Known rows, with every way that one mark hangs from another
{diza {tovil daruzo {gisi {tunepuz bimaku}}}}: [  6.6  -5.6 -19.1  -5.1   5.1   5.7 -15.8 -16.1  -0.9   4.5  -4.1  25.0
  18.6  -6.7  14.2  -0.2 -18.9  -6.8  16.6   0.1  18.2  -5.2   9.0  24.7
  -3.4 -12.7   0.6 -23.4]
{bimaku {tovil daruzo diza}}: [  8.0  -5.9 -11.1 -13.9   3.7  11.2 -11.1 -12.1  -9.9   5.4  -4.9  15.9
  16.5  -2.1  15.2  -6.9 -21.1  -4.8  16.1  -4.8   9.0  -9.9   8.7  28.0
 -15.5  -2.6  -1.6 -30.9]
{bimaku tovil}: [  7.1  -3.4  -7.8  -9.7   4.4   2.6  -7.9 -14.4   5.7  -1.5  -9.4  26.4
  16.3  -6.1  11.3  -3.9 -19.9  -5.7  24.6   1.6  15.6 -20.5  26.6  26.3
 -20.7  -5.2 -10.9 -29.9]
{gisi {tunepuz bimaku daruzo}}: [  4.7  -3.6 -16.3  -2.6   4.7  -5.4   0.4 -20.3   9.7  -5.1   1.2  30.8
  20.2 -13.2  -2.2  -6.8 -24.7 -10.5  27.0   5.2  19.8 -27.1  25.2  20.3
  -3.2 -12.2  -4.7 -27.3]
{mamenag tovil}: [  7.2  -3.9  -7.6  -2.4   1.9   1.0  -7.8 -16.2   6.6   0.9  -2.1  27.0
  14.5 -14.4  18.1   2.9 -12.9  -4.4  22.4   6.1  20.0 -16.4  29.1  25.2
 -21.3  -8.7  -3.6 -39.7]
{mamenag {tovil daruzo diza gisi}}: [  8.6  -5.7 -15.5  -7.9   0.3  15.1 -13.2 -13.0 -17.0  14.3  -3.2  14.0
  15.1 -12.0  19.8  -3.0 -16.3  -3.5   7.0  -3.1  10.1  -8.7   1.1  27.6
 -14.8  -6.7   7.3 -36.4]
{tunepuz {bimaku tovil}}: [  8.6  -3.6 -10.0  -9.1   1.8  -3.6 -10.3 -19.2   5.8  -1.1  -6.4  30.3
  16.6 -10.4   3.1  -6.7 -21.9  -8.6  26.0  -1.1  17.2 -26.6  27.9  25.7
 -15.1  -8.8 -10.4 -20.6]
{bimaku {tovil daruzo diza gisi mamenag} tunepuz}: [ 12.2  -6.7 -18.6 -22.3  -0.8  16.6  -9.8 -13.5 -32.5   4.0 -16.2   7.5
  18.6  -0.7  18.5 -16.8 -26.1  -6.4  13.3  -8.8  -4.2 -15.0  -5.0  29.6
 -10.6  -1.1   5.6 -13.6]
{daruzo tovil}: [  8.3  -3.4 -12.2  -5.7   3.3   3.7 -20.1 -13.3  11.9   4.7  -9.7  24.5
  14.8 -14.6  13.0   1.9 -18.3  -6.0  22.3  -0.4  21.5 -23.9  14.9  20.8
 -27.0  -9.3  -7.2 -37.8]
{gisi {tunepuz {daruzo tovil} diza}}: [  5.9  -4.3 -16.8  -2.9  -0.7  -0.7  -7.0 -17.4   5.3  -8.0  -6.1  17.4
  19.6 -18.5   3.2  -7.4 -25.3  -9.2  25.7   2.5  19.1 -36.0  10.8  19.2
 -13.7 -11.3  -2.1 -36.3]
{gisi {tovil mamenag} {tunepuz daruzo}}: [  4.1  -5.9 -16.6  -1.6   7.5   3.0   5.1 -15.9   5.7 -10.1  -0.3  11.5
  24.1  -3.0   1.3  -9.7 -24.4  -7.0  27.8  11.2  22.4 -18.4  17.9  19.8
   9.0 -12.5  -5.1 -23.8]
{tunepuz bimaku daruzo diza gisi}: [  9.9  -2.8 -13.0  -2.3  -5.5 -16.0  -2.7 -24.2  -5.3  -8.4  -4.4  17.1
  17.8 -31.0   2.7 -22.8 -31.2 -13.1  18.8  -3.7   3.3 -53.7   7.2  24.3
 -18.9 -16.0  -2.1  -8.5]
{gisi tovil}: [  3.5  -4.7  -7.2  -2.2   7.4  -1.5   1.5 -13.6  15.6  -1.9  -7.3  20.9
  19.0  -5.9  15.0  -2.9 -16.8  -3.5  25.8  10.5  22.7 -14.5  24.6  23.0
 -11.6  -9.6 -11.3 -31.5]
{tunepuz bimaku {daruzo {tovil mamenag}} diza gisi}: [ 14.6  -4.1 -18.5  -4.6  -8.5  -8.8 -18.5 -23.7 -11.9  -7.5  -5.8   6.1
  17.9 -31.6  -3.2 -23.4 -33.6 -14.1  17.6 -10.2   5.0 -58.5  -5.9  22.2
 -17.1 -17.7   1.6  -5.2]
{diza {tovil daruzo gisi mamenag}}: [  9.4  -6.0 -15.9  -7.8   8.9  13.4 -14.4 -12.0  -5.3   6.3  -7.8  17.8
  18.3  -3.2  30.0  -1.7 -18.2  -6.2  11.6  -1.6  10.1   0.9   2.3  25.5
 -12.2 -10.9  -2.3 -16.9]
{daruzo {tovil gisi mamenag}}: [ 11.2  -3.4 -19.5  -9.0   3.9  14.1 -21.4 -11.7  -0.9  11.1 -15.6  17.2
  16.9 -13.3  14.6  -4.4 -22.3  -6.6  14.1  -4.0  14.9 -25.2  -0.4  20.7
 -22.4 -10.7  -5.8 -24.5]
{tunepuz {bimaku {tovil daruzo mamenag}} diza gisi}: [ 13.1  -4.8 -18.1 -10.4  -7.7  -4.4 -13.6 -21.6 -21.1  -5.6 -10.9  13.6
  17.9 -20.4   5.8 -23.2 -31.0 -10.5  18.6  -7.7   1.3 -43.1  -0.8  26.0
 -14.5 -13.2   1.1  -0.9]
{tovil daruzo}: [  5.6  -5.1 -10.5  -5.7   6.8   6.1  -3.7 -11.6   2.5   4.6  -5.4  31.9
  15.6  -8.4  26.2  -1.8 -16.7  -6.1  19.0   2.5  11.2  -4.1  15.6  22.3
 -21.2  -6.4  -0.2 -32.5]
{daruzo {tovil mamenag}}: [ 10.6  -4.2 -15.1  -7.7   4.8   8.7 -19.8 -12.6   6.3   4.4 -10.9  19.4
  16.5 -11.3  16.0  -1.1 -20.1  -6.7  20.9  -1.4  18.1 -22.4   9.2  19.9
 -23.7 -10.2  -7.7 -29.1]
{bimaku {tovil daruzo diza {gisi tunepuz} mamenag}}: [  9.3  -5.7 -23.7 -16.8   3.9  22.0 -11.4 -11.4 -24.0   9.8 -10.4   8.8
  20.5   1.0  11.0 -12.6 -26.7  -5.3  10.5  -5.2   6.0 -11.9  -6.6  26.2
  -2.6  -5.3   1.4 -19.9]
{diza {tovil gisi}}: [  6.5  -3.3 -10.9  -4.8   8.6   3.5 -11.9 -13.8  10.5   6.0  -9.7  24.0
  17.3  -8.1  24.8   2.2 -16.7  -4.8  15.6   2.4  17.2 -10.4  16.0  26.4
 -19.0 -11.3 -11.2 -26.9]

Rows
[  4.2  -6.4 -18.1  -5.1   8.4   6.7   5.3 -14.9   0.1  -4.5   0.2   1.8
  25.2  -0.6   2.9 -11.1 -26.0  -5.6  21.8   8.2  19.0 -17.2   8.1  21.6
  10.5 -11.5  -5.3 -26.3]
{gisi {tovil diza mamenag} {tunepuz daruzo}}
[  7.2  -5.3 -18.2  -3.9  -3.5  10.1 -10.5 -15.7 -13.8   4.0  -5.9  20.6
  16.5 -16.3  14.3  -4.0 -17.6  -5.2  15.7   2.2  15.0 -16.4   6.8  24.1
 -10.8  -9.3   9.4 -35.1]
{mamenag {tovil daruzo {gisi {tunepuz diza}}}}
[  3.6  -6.2 -16.7  -3.6   3.9  -2.7   1.6 -19.5   4.6  -4.7   4.0   8.7
  23.6  -6.2  -9.6 -10.7 -26.0  -7.2  24.8   6.0  23.5 -24.8  14.8  22.7
  12.5 -13.1  -4.2 -27.1]
{gisi {tovil diza} {tunepuz bimaku daruzo}}
[  7.1  -3.7 -24.3 -11.5   9.3  17.1   0.6 -12.3 -11.4  12.1  -9.7   7.9
  23.0  -6.1  15.3 -13.1 -28.8  -6.8   7.2  -0.2   6.1 -21.1  -8.0  22.7
  -4.1 -10.3  -5.5 -20.8]
{tovil diza {gisi {tunepuz daruzo}} mamenag}
[  8.4  -6.7 -15.8 -12.6   9.2  17.0  -3.1  -9.5 -11.5  11.6  -5.9  13.6
  19.0  -1.6  33.8  -7.3 -21.2  -5.2   9.8  -2.2   2.9  -1.2  -4.6  23.4
 -15.5  -6.1  -1.1 -24.3]
{tovil daruzo diza mamenag}
[ 10.3  -4.9 -16.4  -4.4   1.0  -6.9  -4.8 -21.7  -9.1  -3.2   2.4   2.7
  21.0 -16.4  -5.7 -22.3 -31.3 -10.3  15.9  -2.6   7.5 -38.2   2.4  25.5
   2.0 -16.6  -2.0  -3.9]
{tunepuz bimaku daruzo {gisi {tovil diza mamenag}}}
[ 14.2  -3.6 -19.0  -4.5  -2.3  -6.0 -22.1 -22.3  -7.7  -2.6  -0.1  13.4
  17.0 -25.2  -8.5 -17.6 -30.9 -13.3  17.8  -8.9   8.8 -46.4   2.6  22.3
 -11.5 -17.1   1.3  -7.4]
{tunepuz bimaku {daruzo {tovil mamenag}} gisi}
[  3.8  -5.4 -15.5  -3.6   3.0   0.1  -3.8 -16.0   6.3  -6.2  -7.8  23.5
  19.9  -9.8  20.3  -1.1 -19.9  -5.7  25.1   6.9  19.3 -15.9  14.1  21.5
 -11.4 -11.3  -3.5 -33.6]
{gisi {tunepuz {diza {tovil daruzo}}}}
[  6.9  -4.4 -19.0  -4.0   5.1   4.8  -9.3 -15.9   5.2  -4.2  -2.4  20.1
  19.9 -11.1   1.9  -4.8 -24.7  -8.9  24.8   2.9  20.2 -25.3  13.2  18.4
  -7.0 -11.5  -2.3 -32.2]
{gisi {tunepuz {daruzo {tovil mamenag}}}}
[  6.5  -7.8 -13.4  -8.7   8.2  12.3  -0.9 -10.5  -5.8   4.9  -4.5   5.0
  20.9   1.5  22.8  -8.6 -20.2  -3.4  15.9   3.2  12.4  -2.2   1.3  23.9
  -3.3  -8.1  -2.7 -23.8]
{gisi {tovil daruzo diza mamenag}}
[ 11.5  -5.3 -12.4 -11.5   2.6   2.1  -7.8 -20.0  -7.8  -2.8   2.3  11.9
  19.4  -9.1  -0.9 -15.9 -28.2 -11.9  18.7  -8.0   8.4 -29.6  13.7  27.2
  -6.5  -8.7  -5.9 -12.5]
{tunepuz {bimaku {tovil diza mamenag}} daruzo}
[ 12.2  -4.6 -13.7 -16.5  -1.0   7.0  -5.0 -17.5 -20.1  -7.8 -13.3  12.8
  18.9  -7.3   7.7 -18.5 -27.6 -10.4  20.7  -5.3  -0.3 -29.4  11.4  28.5
 -11.4  -3.5   0.3  -9.9]
{bimaku {tovil gisi mamenag} {tunepuz daruzo}}
[  9.3  -5.6 -21.4 -14.5   8.2  23.8  -5.7  -8.4 -20.8  19.7 -12.0  10.3
  19.4  -3.6  31.6 -11.6 -23.9  -5.2   1.2  -5.7  -1.0  -4.2 -16.8  24.5
 -13.5  -6.8   0.8 -18.4]
{tovil daruzo diza gisi mamenag}
[  5.6  -8.4 -23.2  -8.1   4.9   8.5  -2.4 -15.9  -7.3   1.1  -1.1   7.5
  24.1   0.8   3.3 -10.7 -24.7  -5.4  21.9   4.9  19.5  -9.2   2.4  21.1
  14.9 -12.4   0.8 -19.7]
{gisi {tovil daruzo diza mamenag} {tunepuz bimaku}}
[ 10.2  -6.4 -14.4 -16.0   5.0  16.5 -10.3 -11.5 -16.2   5.0  -6.2  10.8
  18.2   1.0  19.4  -9.7 -23.0  -5.5  14.7  -5.9   5.6  -8.3   3.1  27.1
 -12.3  -3.6  -2.3 -22.3]
{bimaku {tovil daruzo diza mamenag}}
[ 13.2  -3.9 -16.8 -10.5  -0.9  -3.7 -12.3 -22.4 -17.3  -2.9   0.9   7.3
  18.9 -16.5  -8.0 -23.5 -33.7 -12.1  15.0  -9.8   1.7 -42.9   3.6  28.1
  -5.5 -13.1  -1.7  -2.6]
{tunepuz {bimaku {tovil diza mamenag}} daruzo gisi}
[  7.7  -4.4 -18.1  -5.2   9.1   8.2  -8.6 -15.1   2.3   0.0  -5.8  16.1
  21.1  -5.3  17.7  -3.1 -22.2  -7.4  16.3   2.9  15.8 -12.2   9.4  24.0
  -4.5 -13.4  -7.3 -19.0]
{diza {tovil {gisi {tunepuz daruzo}} mamenag}}
[ 11.6  -5.5 -18.9 -15.3   1.4  12.0 -13.7 -16.1 -17.5   9.7  -7.9  15.6
  18.5  -5.8   7.9 -13.8 -26.1  -8.5  12.4  -9.2   6.1 -19.0   0.6  27.1
  -7.5  -8.0  -2.0 -10.8]
{tunepuz {bimaku {tovil daruzo diza gisi mamenag}}}
[  7.8  -5.5 -17.1  -6.7   4.5   3.9  -5.3 -13.6 -11.0   4.3  -6.6   6.2
  19.6  -8.3  16.0 -14.7 -25.0  -3.9  13.3   2.5   6.8 -18.5  -3.5  24.6
  -6.8 -12.4  -0.6 -15.7]
{tunepuz {gisi {tovil daruzo diza mamenag}}}
[  7.2  -5.1 -12.9  -5.4   7.1   8.4 -14.7 -12.6   0.2   6.8  -6.1  22.8
  16.5  -6.6  27.4   1.3 -16.0  -5.3  13.0  -1.1  13.7  -0.6   7.9  26.5
 -15.2  -9.8  -1.7 -25.9]
{diza {tovil daruzo gisi}}
[ 11.3  -4.1 -20.9 -12.7   4.4  18.1 -21.9 -10.5  -6.2  16.9 -15.1   6.9
  17.8 -10.7  16.2  -5.9 -24.0  -5.4   8.4  -7.0  11.5 -24.4 -10.6  22.6
 -20.8  -9.7  -6.1 -26.6]
{daruzo {tovil diza gisi mamenag}}
[ 10.4  -2.6 -14.3  -2.1  -0.2  -4.6 -18.3 -17.8  -1.1  -1.8  -2.3  15.2
  15.2 -24.2  -0.8 -12.0 -27.0  -9.8  17.1  -4.7  10.2 -40.6   5.4  22.8
 -20.6 -13.5   1.0 -24.4]
{tunepuz {daruzo tovil} gisi}
[ 12.0  -3.8 -14.4 -15.8  -1.9  -2.1  -7.9 -18.6 -16.7  -9.4 -16.2  17.2
  17.6  -8.9  10.5 -16.9 -27.1  -7.6  25.6  -1.1   0.5 -33.9  14.3  27.9
 -16.1  -6.2  -2.1  -9.3]
{bimaku {tovil mamenag} {tunepuz gisi}}
[  8.3  -3.3 -19.1 -13.7   9.9  17.7  -2.2  -9.9  -7.7  18.8 -16.2  11.4
  20.3  -5.6  29.0 -10.2 -24.6  -4.7   4.6  -1.2   3.5 -16.7  -6.6  24.5
 -18.1  -8.6 -10.8 -20.0]
{tovil diza gisi mamenag}
[  9.0  -4.2  -9.7  -9.3  -4.2  -6.3  -7.3 -20.6   1.3  -6.0 -11.5  23.0
  17.5 -16.8   8.4 -12.2 -24.4  -9.4  25.8  -2.3  13.1 -38.3  19.6  25.7
 -21.0  -9.5 -10.2 -18.5]
{tunepuz {bimaku tovil} diza}
[  8.6  -3.6 -23.5  -7.8   2.6   6.9   0.2 -17.8  -9.0   1.1 -12.3  17.3
  22.7 -15.3   8.9 -17.2 -30.0 -11.0  15.8   0.1   8.5 -34.3   0.4  20.6
  -5.2 -13.8  -4.5 -10.5]
{tovil {gisi {tunepuz bimaku daruzo diza}} mamenag}
